Known rows, with every step that occurs:
nugu -> noda -> zoma: [-13  16 -10  30 -12  12  23   4  16  13   7 -30   3   1  -1  24  -9  -2
 -13   7  50   7   9  -4   0  20 -30 -48  32 -29   2  20 -11   3   6   4
  -6  35   8  45 -31  24  14   5 -10 -39  22  -4  -2  58]
riviv -> loredo: [-19  31  -7   1   0  23   6 -41  -4 -24  17  -8  33 -22 -17  32 -33  21
  -6  -9  29 -39 -48  22 -27   3 -29 -27 -20 -33  19   3   0  27   3 -14
   5  22 -14  22 -20 -24  23 -21 -24 -43  40  -6   6  28]
fino -> mufa -> loredo -> dati -> zoma -> noda: [  7  17 -15   0  -7  36 -16 -38  39   9   5 -25  18 -30 -14   6 -42  31
   6   5  35   2 -33  -2 -40  -6 -25 -27  -1 -35   3 -47 -14  16   5  30
  46  64 -10  40   2 -14  -9  37 -34   7 -16  30   2  19]
zevo -> noda: [-11  17  -4  -3 -11  51  17  -9  -4   9  25  -1  18 -47  -1  52 -18  27
  -9  -6  22 -27  -3  27  -7  13 -21  -3  11  -3   6  -1 -25 -14 -21 -15
   6  16   2  -9 -38 -23  39  19   2 -22  43   5  -5  22]
loredo -> dati -> zoma -> noda -> muzi: [ 25 -13 -38  15 -48  48  33 -18  32  33 -20   0   9  14  -9  27  -9  22
  -2  10   7   0 -11  12 -18  29 -24 -26 -31 -16  -8 -16   7  16  24  18
  37  64 -14  37 -24  -2  17   1 -33   7  10 -14   5   2]
noda -> muzi -> dati: [  7  35 -33 -41   9  40  27   3  25  17  16   8  38 -22 -25  17 -35  44
 -31  24  33 -20 -43  29 -14  27 -23 -38 -34  -2   0   9   7   6   5 -13
   7  31  -7  26 -27 -28  43   4  11 -24  41  14 -13   7]
nugu -> noda -> muzi -> dati -> zevo: [ -3  49 -23  -6   9  43  27  25  49  32  21   9  28  -8  -5  15 -35  19
 -24  19  54 -21 -26   4  13  36 -32 -64  -4   3 -19  18  24  15  28  -6
   1  17  -2  49 -12  -2  21 -11  29 -30  20  20   9  32]
nugu -> noda -> muzi: [ 13  34 -27   6  -1  25  23   7  33  27  16   4   3  -6   7  27 -21  16
 -14  23  34  -7 -19   7   8  39 -17 -50   7 -18  -3  14  18  23  12  13
  -4  12   7  31 -17  12  42 -16  15 -35   6   1  -1  38]
zevo -> noda -> zoma -> dati: [-27   8  -2   0 -34  28  54  -9   1  14   9  -7   3 -14 -20  45   1  27
 -13  -2  19  -9  -4  34 -35  -7 -25 -19  10 -23  14  22 -44 -34 -23 -16
   1  32  -4  -5 -40  -8  34  41 -21  -7  53 -19  -5  20]
muzi -> noda -> zoma: [-26   8  12  -2  -9  12  35  -6 -15  11  -3   5  21 -18  -5  49   6  16
  -6  -9  41 -13  15  24 -11 -10 -41 -18   6 -13  30  28 -17 -15 -12 -14
  21  59 -28   2 -52 -22  29  -3 -35 -30  31 -10  -9  40]
dati -> zevo -> noda: [-30  31   0  -4  -7  64  27  -2  16   3  23   7  31 -37  -2  43 -35  11
 -17  -6  45 -28 -23   4   8  -3 -33 -36  10  15  -9  15  -5 -16  -4 -31
   4  11 -15   8 -39 -25  25   5   9  -7  41  19   0  24]
muzi -> noda -> zoma -> dati: [-36   6   4 -13 -25   3  48  -5  -1  12  -3   5  15  -7 -14  57   9  24
  -4   5  33 -10   6  22 -23 -17 -26 -13  -2 -26  24  36 -27 -27 -11  -7
  32  58 -33  -3 -42 -14  43  10 -44 -27  32 -23  -9  30]
dati -> nugu: [-13  18 -27   9 -22  27  11 -38  -9  -8   4 -23  48 -19   0  38 -40  -5
 -14 -11  23 -10 -34  -9 -22 -12  -1 -11  21 -31 -22   0  -2  13  -4 -22
   4  27   4  10 -39  -1  50 -17 -40 -25   9   7   7  22]
nugu -> noda -> zoma -> dati: [-23  12 -15  15 -29   4  33  -3  34  23  13 -30   1  14 -13  35  -2   6
  -8  19  44   9  -1   2 -15  12 -21 -46  27 -39  -5  24 -15 -10   8   8
  11  35   0  33 -17  27  32  18 -19 -29  22 -16  -4  52]
fino -> dati -> zevo: [-12  11 -21   0 -17  43   8 -13  36   7  28 -25  39 -54 -32  10 -48  12
 -12 -14  35   5 -50 -25   1  13  -1 -42  19  11 -11   4   1   6   6 -38
  31  15 -12   7 -32 -26  42   4  -5  -4  47  10 -10   2]
fino -> dati: [ -3  -5 -30   0 -19  28   0 -29  21  14  29 -32  35 -60 -32  21 -32  19
  -7 -10  17   9 -37  -6 -14  19   7 -20  21 -10   5  -6 -15  12  -3 -28
  36  18   1 -10 -30 -19  49  12 -12 -14  52   0 -14   6]
mufa -> fino -> dati -> zevo -> noda -> zoma: [-24  15  -4   4  -9  58  31 -20  50  17  38 -31  27 -56 -15  -3 -49  -7
  -6 -42  31 -15 -24  -6   0  13  -5 -51  17  -6 -16  30 -35   6  13 -19
  -6  30   3 -18 -36 -45  36  35 -18 -12  45  -8 -22  27]
mufa -> loredo -> dati -> zevo: [-36  26 -22  18  -7  36   9 -35  25 -10  12 -24  44 -21 -15  23 -43  20
   3   5  67  -6 -38 -21 -17 -15   3 -39  -8 -19 -25 -32  -1  27  -6  17
  16  49 -35  28 -38  -1   5  20   2  -3  -1  29 -15  26]
noda -> zoma: [-20  -2 -11   4 -19  17  32 -17  -5  -8   0 -25  23 -10 -28  26 -10   1
 -21  -7  38   7 -11   8 -20  -2 -26 -29  12 -29  14  12 -30 -14  -7 -14
   1  51  -8  25 -48   5  27  14 -32 -21  44  -7 -25  40]
zoma -> noda -> nugu: [  4   8  -7 -14 -34  44  13   5  30  36 -12 -22  55  -8  -7  28 -50   8
 -38  14   4  11 -20  25 -21  21 -15  -7 -31 -28  17 -20  -5 -16   8   2
  -2  29  30  33 -24   3  45  16 -29 -13  -3  36   9  19]
mufa -> fino: [-19  21 -10 -23  10  50   9 -36  32   2  38 -29  32 -54  -5  27 -41  -1
   7 -11  38 -27 -11   9  -2  18   1 -23 -11 -37 -18   1 -26  15   3  12
  12  34   7  -8 -35 -23  52  21 -27 -47  18  15 -37  56]
zoma -> noda -> muzi: [ 18  15 -26 -14 -23  49  17   3  18  35   5   1  34   2   0  13 -41  37
 -31  32  -3   2 -26  37 -14  37 -23 -17 -29  -6  23  -6  -2   6  15  -8
  -1  40  12  33 -11 -10  49  -4  -7 -14   3  21 -13   8]
noda -> nugu: [-12  11  -3 -26 -19  25  29  -3  26  14  -3 -13  42 -26 -32  42 -38  -1
 -28  -1  28   1 -34  18 -14   1  -4 -19 -20 -41   0 -13   3 -11 -16  12
   2  10   9  15 -48  10  51  15 -27 -24  19  23   7  31]
dati -> zoma: [ -9 -14 -22  -6 -26  27  17 -18  22   7   4 -16  17 -19  -5  58  -8   0
  11   3  46 -12 -19  21 -16  24 -31 -23   1  -2  -7   1 -27  13 -14   4
  31  49 -23  24 -14  -6  24 -10 -43 -26  41  -7 -22  26]
zoma -> dati: [-30   7 -25 -29 -25  24  30 -22  28   8  22 -17  25 -19 -31  59 -17  31
   0  30  30 -11 -31  17 -34  -6   6  -9  -9 -42  -6   0 -22 -13 -10   0
  42  26 -14  -6 -22  -2  62  22 -30 -19  32  -4 -23  23]
riviv -> loredo -> dati: [-11  27 -14  16 -12  24  19 -48   3 -24  -2  -7  23 -12 -27  24 -21  28
  -2 -17  16 -32 -37   5 -24  -5 -26 -27 -36 -53   8 -12  15  22  16  -1
  21  31 -16  23 -30 -16  15  -9 -24 -32  27 -15  18  21]
loredo -> riviv: [-20  -9 -24  -2  -4  40  -2 -40   6 -32   4  -6  14 -25 -34  42 -13  31
  -9  -3  33 -16 -22 -16 -19  -4   1 -30  -9 -39 -11   3  -5 -15 -21 -21
  25  41   6   4 -43 -11  23  21 -19 -12  39  -2 -19  28]
fino -> riviv -> loredo -> dati -> zoma: [  7   1 -19   7 -13  45  27 -65  19  -5   9   4   2 -28 -14  14 -32  22
  19 -30  13 -12 -21  -5 -10 -19 -16 -13  -5 -35  -3 -23  16  12  -6  16
  19  40  -6  12  -5  -6  18 -16 -20  -9  17 -26  -3  31]
zoma -> noda: [  0   6 -18  -4 -21  52  -2 -10  15  25   8 -27  50 -17   1  27 -41  24
 -25  22  11   1 -11  20 -15  27 -20  -4 -18 -14  24 -19 -13  -7   9  -8
  16  45  16  29 -10  -5  40   8 -18 -20   5  32 -12  25]
riviv -> loredo -> dati -> zevo -> noda -> muzi: [ -6  47  -8  18 -12  46  41 -26  12  -8  -3  27  13   2 -14  13 -28  34
 -15 -23  15 -43 -48  11 -13  -2 -35 -49 -36 -18  -1  11  29  19  26 -16
  -2  18 -27  24 -36 -32  12 -16  -1 -11  28 -16  32  -2]

Rows:
[-26  14  -9   8 -42  28  52 -16 -12  14   5 -11  11  -7 -11  42 -12  13
 -19 -11   9  -7 -14  19 -43 -19 -16 -20  17 -25   0  25 -38 -25 -16 -26
  -6  29  -1  -7 -43  -7  36  31 -29  -8  42 -24   8  19]	zevo -> noda -> zoma -> dati -> nugu
[ 11 -17 -21   2 -41  44  10  -7  27  32  -6 -23  27 -10   8  44 -21   3
  -2  17  27  -6 -12  27 -25  35 -36 -17 -10   0   3  -9 -27   9   8   1
  26  56  -3  44   5 -10  23   0 -43 -15  19   1 -17  21]	dati -> zoma -> noda
[  3  42 -21 -14  -8  52  37   0   3  25  16  16  32 -28   5  26 -33  31
 -31 -11  11 -31 -30  34 -22  13 -24 -20  -9   8  -8  15  -9   1  -4 -33
 -13  13   7   1 -37 -35  41   8   9 -14  39   3  19  -7]	zevo -> noda -> muzi -> dati -> nugu
[ -9  16   6 -14 -20  43  39   4  10  20   7   0  28 -36 -10  47 -31  13
 -28 -17  14 -13 -14  35 -16   3 -20  -8 -11 -22   5  -5 -13 -22 -27  -3
 -14   3  18  -6 -46  -6  47  30  -8 -12  35  13  15  17]	zevo -> noda -> nugu
[  0   9 -37  23 -33  39  22 -48   3  -7 -13 -19  32  -6 -15  31 -26   8
  -7 -17  11  -7 -23 -29 -15 -15  11 -18   5 -49 -31 -20  14  10  11  -4
  28  37  -9  12 -61   8  32   1 -36  -6   2  -5  25  14]	loredo -> dati -> nugu
[-17  20 -12  15 -20  66  36 -18  19   1   3   8  15 -24 -20  34 -19  21
  -5 -13  29 -20 -13 -21   9  -6 -19 -35  -6  -7 -24 -11  16 -15  11  -7
  27  25 -20  13 -54  -9  14  15   2   5  25   7  17  15]	loredo -> dati -> zevo -> noda
[-44  26  -9 -22 -31  48  47  -3  38  13  24   2  23 -17 -18  55 -21  26
  -5  19  34 -26 -33  11 -17 -13  -6 -25   0 -14 -17  22 -16 -28  -2 -14
  27  15 -22  -5 -20 -13  46  22  -9  -4  35   2  -3  15]	zoma -> dati -> zevo -> noda
[  8  43 -27  -3   8  30  20  16  43  32  20   0  21 -11  -4  24 -29  31
 -20  25  45 -14 -18  16   4  41 -26 -51  -4  -6 -14  10  15  17  19   1
  -2  17  10  43  -9   0  30  -5  22 -40  25  10   4  31]	nugu -> noda -> muzi -> dati
[-15  10  -9 -25  15  63  17 -50  36   7  48 -19  22 -72  -5   7 -55   6
  18 -24  29 -14   0  -2  11   0  14  -6   5 -38 -21 -10 -20   1 -14  21
   5  30  20 -20 -19 -15  59  14 -12 -32   6   5 -50  62]	mufa -> fino -> riviv
[ 14  24 -32 -23 -13  56  12   9  27  45   8  -3  53  -3  -9   6 -47  44
 -42  33   5  -7 -27  40 -18  40 -28 -19 -45   1  18  -8  -1  -2  25 -18
   4  46  13  38  -8 -20  41   4   1 -14  15  31  -9   3]	zoma -> noda -> muzi -> dati
[-22  39 -23  15  -6  47  29 -21  17   4  12  -1  26 -17  -7  18 -38  36
  -5  -2  55  -9 -38  -3 -19  -9  -4 -47 -16  -4 -20 -20   4  29  -7  11
  -4  41 -39  17 -37 -19  12  20  15   1   3  16  -5  11]	mufa -> loredo -> dati -> zevo -> noda -> muzi
[-14  29  -3 -15  19  55  16 -60  28  -4  45 -13  20 -60  -2  -2 -63   8
  15 -36  24 -30 -16  10  -4   0  -2 -17  -5 -46  -9  -2  -8  20  -2  14
 -10  31  14 -19 -10 -24  49   4 -19 -40  10  -6 -33  58]	mufa -> fino -> riviv -> loredo
[ -5  31 -26  26 -19  21   7 -27   6   7   9 -28  33  -9  17  36 -39 -12
 -10  -7  30  -8 -19 -20 -10   5  -4 -26  40 -31 -32   7  13  25   9 -14
  -2  15  13  31 -26  15  44 -18 -21 -35 -10   9  24  35]	dati -> nugu -> noda
[ -4  33 -23  49 -23  10  32 -55  -1 -13 -15 -19  15  23  -9  12 -24   4
 -11 -36  13 -18 -29 -14 -29 -12 -30 -48  -5 -62  -7   8  20  33  32  -8
  -9  36  -8  46 -36   1   7 -17 -35 -28  12 -26  50  23]	riviv -> loredo -> dati -> nugu -> noda -> zoma
[-31  41   4 -36  -3  67  28  17  41  18  11  -5  64 -40 -26  29 -56  22
 -35  -5  54 -32 -32  15   1  -2 -35 -36 -25  17 -23   3  -1 -30   2 -37
   3  10   3  24 -36 -27  14  25  16 -11  57  42  18  13]	muzi -> dati -> zevo -> noda -> nugu
[ 10  28 -18 -22  -7  55  40  15  15  35  15  20  14 -29  -2  39 -19  32
 -21   1  25 -31 -24  49 -19  27 -40 -26 -18  19   0  12 -19   2 -10 -18
  -2  26  -2   7 -25 -38  33  13   8 -16  61  -6   1  -6]	zevo -> noda -> muzi -> dati -> zoma
[  6  44 -39 -28  -1  35  28  -7  16  16  10   5  49 -10 -16  15 -44  28
 -35   8  20 -22 -53  19 -20  10 -11 -37 -21 -11 -15   8  12  13  11 -24
  -3  28  -5  24 -32 -21  45 -11  -5 -18  24  11   8   1]	noda -> muzi -> dati -> nugu
[-25  17 -14 -11   1  60  11 -29  56  10  44 -31  41 -67 -19   2 -58  -3
   2 -26  41 -19 -34 -15   8  23   5 -44   9  -8 -24  12 -21  21  17 -17
  18  26  -2 -10 -30 -41  49  22 -19 -20  35   7 -29  29]	mufa -> fino -> dati -> zevo
[-31  20 -11  15 -28  19  45   8  41  21  10 -21   2  15 -14  31 -10   1
 -12  18  54   5 -10 -12  -5   3 -23 -61  23 -31 -13  31  -9 -11  16   4
   4  31  -7  42 -20  20  22  10 -14 -20  24 -10   3  52]	nugu -> noda -> zoma -> dati -> zevo
[-23  25 -29   7 -39  15  25 -26  27  15  13 -26  27   2  -6  51 -24   8
   0  17  26  -7 -31 -10 -29 -10  14 -22  22 -54 -33  15  -3   4   5  -6
  22  20   1  13 -13  18  58   0 -33 -20   1 -12  16  29]	zoma -> dati -> nugu -> noda
[  8  -3 -23  13 -26  50  19 -53  22  10   5  -3  11 -21  -4   7 -46  24
   9 -24   3  -3 -15   2 -15  -7 -21 -13 -14 -33   5 -27  14   6   2  12
  12  42   5  21   0  -4  16 -12 -20  -2   3 -18   2  29]	fino -> riviv -> loredo -> dati -> zoma -> noda
[-16  39  -7  -9  -9  68  45  16  21  10  19  29  21 -22   4  31 -36  23
 -24   2  37 -29 -34  14   6  12 -30 -48  -2  23  -7  27  11  -9   1 -25
  -7   9 -20  12 -39 -28  32  -2  21   0  30  11   1  12]	dati -> zevo -> noda -> muzi
[ -6   7 -21 -10   2  45   7 -36  45  14  43 -40  33 -70 -19   7 -49   5
   3 -30  30 -14 -24  -4  -5  27  14 -28   6 -32 -12   5 -33  21   6  -5
  16  28  11 -21 -29 -36  59  27 -24 -35  37  -3 -33  29]	mufa -> fino -> dati
[  6   9 -39  31 -30  21  -3 -29  17  22  23 -46  32 -39  -4  12 -47  -2
 -11 -27  14  14 -39 -30 -12  16  14 -31  50 -22 -19   5  -1  29   9 -30
   9  13  15   4 -22  -3  51  -5 -18 -16  21  -8  21   7]	fino -> dati -> nugu -> noda
